Known rows, with every step that occurs
lirori, zavi, regig, nemas: [ 24  -5   6  23  22 -30 -25  16  10  11  16 -27 -22  -1 -36  -7 -11  10
  14  15  13  17]
nurib, lirori, zavi, regig, mupud: [ 21  13  -9   0 -41  29 -16 -16  17  18  37 -17 -29  31 -36 -11  -2 -13
  15  48  17  21]
regig, zavi, lirori, tofis, togiguv: [ -1  42 -14   8  -2  32 -25  -7  -5 -33  30 -19 -23   3  20 -61   2  20
 -27  38  36  18]
nemas, regig, zavi, lirori, tofis, togiguv: [ 18  22 -30  15  13  39 -42  -5 -15 -23  23 -17 -12  22  27 -68  -1  29
 -23  41  47  29]
nemas, togiguv, tofis, lirori, zavi, regig: [ 26   2 -20  34  -9  22 -53   8  20  23  21 -19 -19  29  -7 -29  35 -17
  -1  17  53  18]
togiguv, tofis, lirori, zavi: [-18  26   1  24 -18  13 -15   6  -3  -9  26 -19  -1  16   1  -6  35 -20
  -9  20  45  10]
zavi, lirori: [ -4  16  17  -7  29   3 -13   6  -5  -1  24   3   6   3 -19  -4  -4   1
  28  11  -2   1]
tofis, togiguv, mupud: [ -1   6  -8 -11 -50  20  -9  -3 -22 -24  20 -21 -10  21  -5 -29  -1  13
 -22 -19  10  18]
nurib, lirori, tofis, togiguv: [-12  37 -19   2 -34  28   3 -19   5 -20  44 -30 -17  15  24 -56  -4   0
   0  57  15  13]
lirori, zavi, regig, nemas, togiguv, mupud: [ 54 -24  -5   7   2  -3 -40  12  12  38  24 -27 -23  40 -37   7 -19  23
   8  -2  20  33]
nemas, regig, zavi, lirori: [ 25   6 -17   0  43  22 -40   4 -14  -3  12  14   8   7   3  -8 -12  20
  -1  10  32  23]
tofis, lirori, zavi, regig, nemas: [ 17  10   0  21  11  -8 -17  33  -6  -3  29 -26 -27  13 -32  -2  -2  -3
   3  14  34  22]
nurib, lirori, zavi, regig, nemas: [ 17  14  -2   9  17 -17 -20   7  14  13  48 -26 -21   0 -35  -5 -27  -3
  35  41  14  25]
regig, zavi: [ 12  11 -21   1   2  12  -9  -3   0 -12  -4   9 -10 -14  13   4  -6   7
 -33  -5  22  12]
nemas, regig: [ 19 -20 -16   6  11   8 -18   1 -10  11  -9   3  11  20  10  -8  -2  10
   4   3  12  10]
zavi, regig, nemas, togiguv, tofis, lirori: [ 23   6 -25  27  23  -2 -54  19   6  12   7   4 -18  -4 -21 -25  -8  11
   2 -11  44  48]
mupud, regig, zavi, lirori: [-12  27 -11 -16  36   6 -10 -10   4 -10  33   2  -5 -50   3 -12  -2  11
   3   6  11  10]
tofis, lirori, zavi, regig, nemas, togiguv: [ 44  -4  -9  17  21  -2 -33  34   6  25  30 -23 -22  36 -25  -3  -2  -5
   3  16  36  22]
nurib, lirori: [ -5  20  -9 -13  -5  13   6  -8   5   1  33   0   0   2  -1   4 -17 -12
  21  26   0   9]
togiguv, tofis, lirori, zavi, regig: [  0  20 -10  38 -20  16 -38   8   9  -5  17 -19 -26   7 -16 -28  38 -16
  -2  14  51  19]
mupud, regig, nemas, togiguv: [  9 -12 -12 -12  48 -34  -7   1  12  26  22  -8   7 -29   1  -2 -21  16
  14  -1 -10  18]
nemas, regig, zavi: [ 30  -9 -36   8  13  20 -26  -2  -8  -3 -12  11   1   6  24  -4  -9  17
 -30  -2  33  23]
tofis, lirori, zavi, regig: [ 16   8  -5  18 -18  21 -14  22   4   0  22 -25 -28  26 -15 -11  27 -18
  -1  17  36   2]

Rows
[  0  22  -4  40   9 -13 -39  21   0  -7  24 -20 -23  -6 -32 -20   9   0
   2  11  50  37] : togiguv, tofis, lirori, zavi, regig, nemas
[ 49  -9 -11   5 -10  19 -33  30  -2  23  34 -24 -28  53 -34  13 -11  13
  -3  -5  41  38] : tofis, lirori, zavi, regig, nemas, togiguv, mupud
[  5  27  -1  -6  31  15 -21   3  -5 -13  20  11  -4 -12  -5   0 -12   9
  -5   7  20  13] : regig, zavi, lirori
[ -8  28   4  -6 -34  40 -15  -8 -15 -21  38 -30 -20  36  -6 -50   0  31
   0  21  19  20] : zavi, lirori, tofis, togiguv, mupud
[-10  13 -11  13  31 -21 -22   9   8  18  47 -25   7 -12   0  -8  15  -3
   3  19  34  27] : mupud, regig, nemas, togiguv, tofis, lirori, zavi
[-14  -3 -10 -23 -26  12  11 -15   1   3  17 -10  -6 -20  -2   4   1  19
   4 -21  -6  11] : togiguv, mupud, regig
[-16  10  -9 -19 -15 -19   0  -1 -21 -23  38 -31  -9 -31 -14 -31 -19  33
  -8 -25  -3  34] : tofis, togiguv, mupud, regig, nemas
[-19  17 -15  -6 -26  -1   6 -12  -9 -20  34 -43 -25 -16   6 -47 -16  47
 -15   5   7  37] : lirori, tofis, togiguv, mupud, regig, nemas
[-18   4  -1  -9  34 -39   9   1   0   1  19  -9   1 -50  -9  -1 -20  19
  13  -5 -11  17] : mupud, regig, nemas
[ -1  13   6   6 -14  17   6  20  -8  -5  30 -22  -5  34   2  11  25 -23
 -10  23  29  -6] : tofis, lirori, zavi
[-22  26 -10  17 -13  18 -14   6  -9 -18   7   6  -2  -4   4 -10  19  -9
 -12  -6  37  18] : togiguv, tofis, lirori
[-14  32 -17  -3  25  22  -5 -20  16  -6  30 -10 -18 -35  22 -29   3  27
  -3  35  20  14] : mupud, regig, zavi, lirori, tofis
[ 18  -6  -5  14  26 -25 -25  15   4   3  -3  -3 -23 -22 -32 -13 -27  21
  11  -9   7  28] : zavi, regig, nemas
[ -7  20  11   6  17  20  -7  -5   7   1  20  -8  -9  16  -1 -23  -2  18
  22  40   9   4] : zavi, lirori, tofis
[ 13 -20 -20 -26 -14  17  -2 -16  11  30  19  -8  -1   3   6   2  -1  17
   3 -19  -5  13] : nemas, togiguv, mupud, regig
[ 10  11  -3  25  23 -11 -32  19   2  15  34 -18   7  26  -8   3   7  -6
  -5  21  44  28] : regig, nemas, togiguv, tofis, lirori, zavi
[ -1  13 -14   2 -62  38  -4 -14 -10 -19  16 -33 -25  34  14 -46   4  29
 -27  10  18  20] : lirori, tofis, togiguv, mupud
[-18  42 -22  -3   6  23 -14 -18   2 -29  43 -29 -23 -35  26 -72   9  23
 -19  37  25  16] : mupud, regig, zavi, lirori, tofis, togiguv
[  4  20 -11  28 -52  34 -36  -4   4   0  11 -11 -31  25 -32 -26  34  -8
 -17  18  52  32] : togiguv, tofis, lirori, zavi, regig, mupud
[ 49 -24 -17  -2   5   2 -38  10   7  30   4  -3 -23  19 -34   0 -36  35
   6 -28  13  44] : zavi, regig, nemas, togiguv, mupud
[ 26  -6  -2  13 -37  16 -22  -9  12  19   5 -17 -30  30 -33 -14  14   0
  -6  23  14  14] : lirori, zavi, regig, mupud
[-27  29  -5 -15 -28  30  -5 -21  -6 -17  51 -39 -22  -3   4 -61   8  34
   9  21   8  18] : zavi, lirori, tofis, togiguv, mupud, regig
[ 17  13 -29 -19   5  51 -19 -23  19  20  35 -11 -19   6  21 -16  -6  41
 -10  17  26  29] : nemas, togiguv, mupud, regig, zavi, lirori, tofis
[ -5  19 -35 -20 -41  23  -5 -18 -14 -33  29 -21 -20 -32  17 -35   3  22
 -46 -25  22  27] : tofis, togiguv, mupud, regig, zavi
[ 20  20 -31   4 -19  60 -43 -10 -22 -24  25 -18 -18  42  18 -54  -9  48
 -28  21  53  43] : nemas, regig, zavi, lirori, tofis, togiguv, mupud
[ -8  16 -12  13 -29  16  -4 -10  -1 -20  10 -31 -19  16  24 -61  12  10
 -21  32  15   4] : lirori, tofis, togiguv
[-12  35 -18 -27 -15  27 -18 -12 -17 -35  53 -19 -13 -31  -2 -40  -2  25
 -17 -12  20  28] : tofis, togiguv, mupud, regig, zavi, lirori
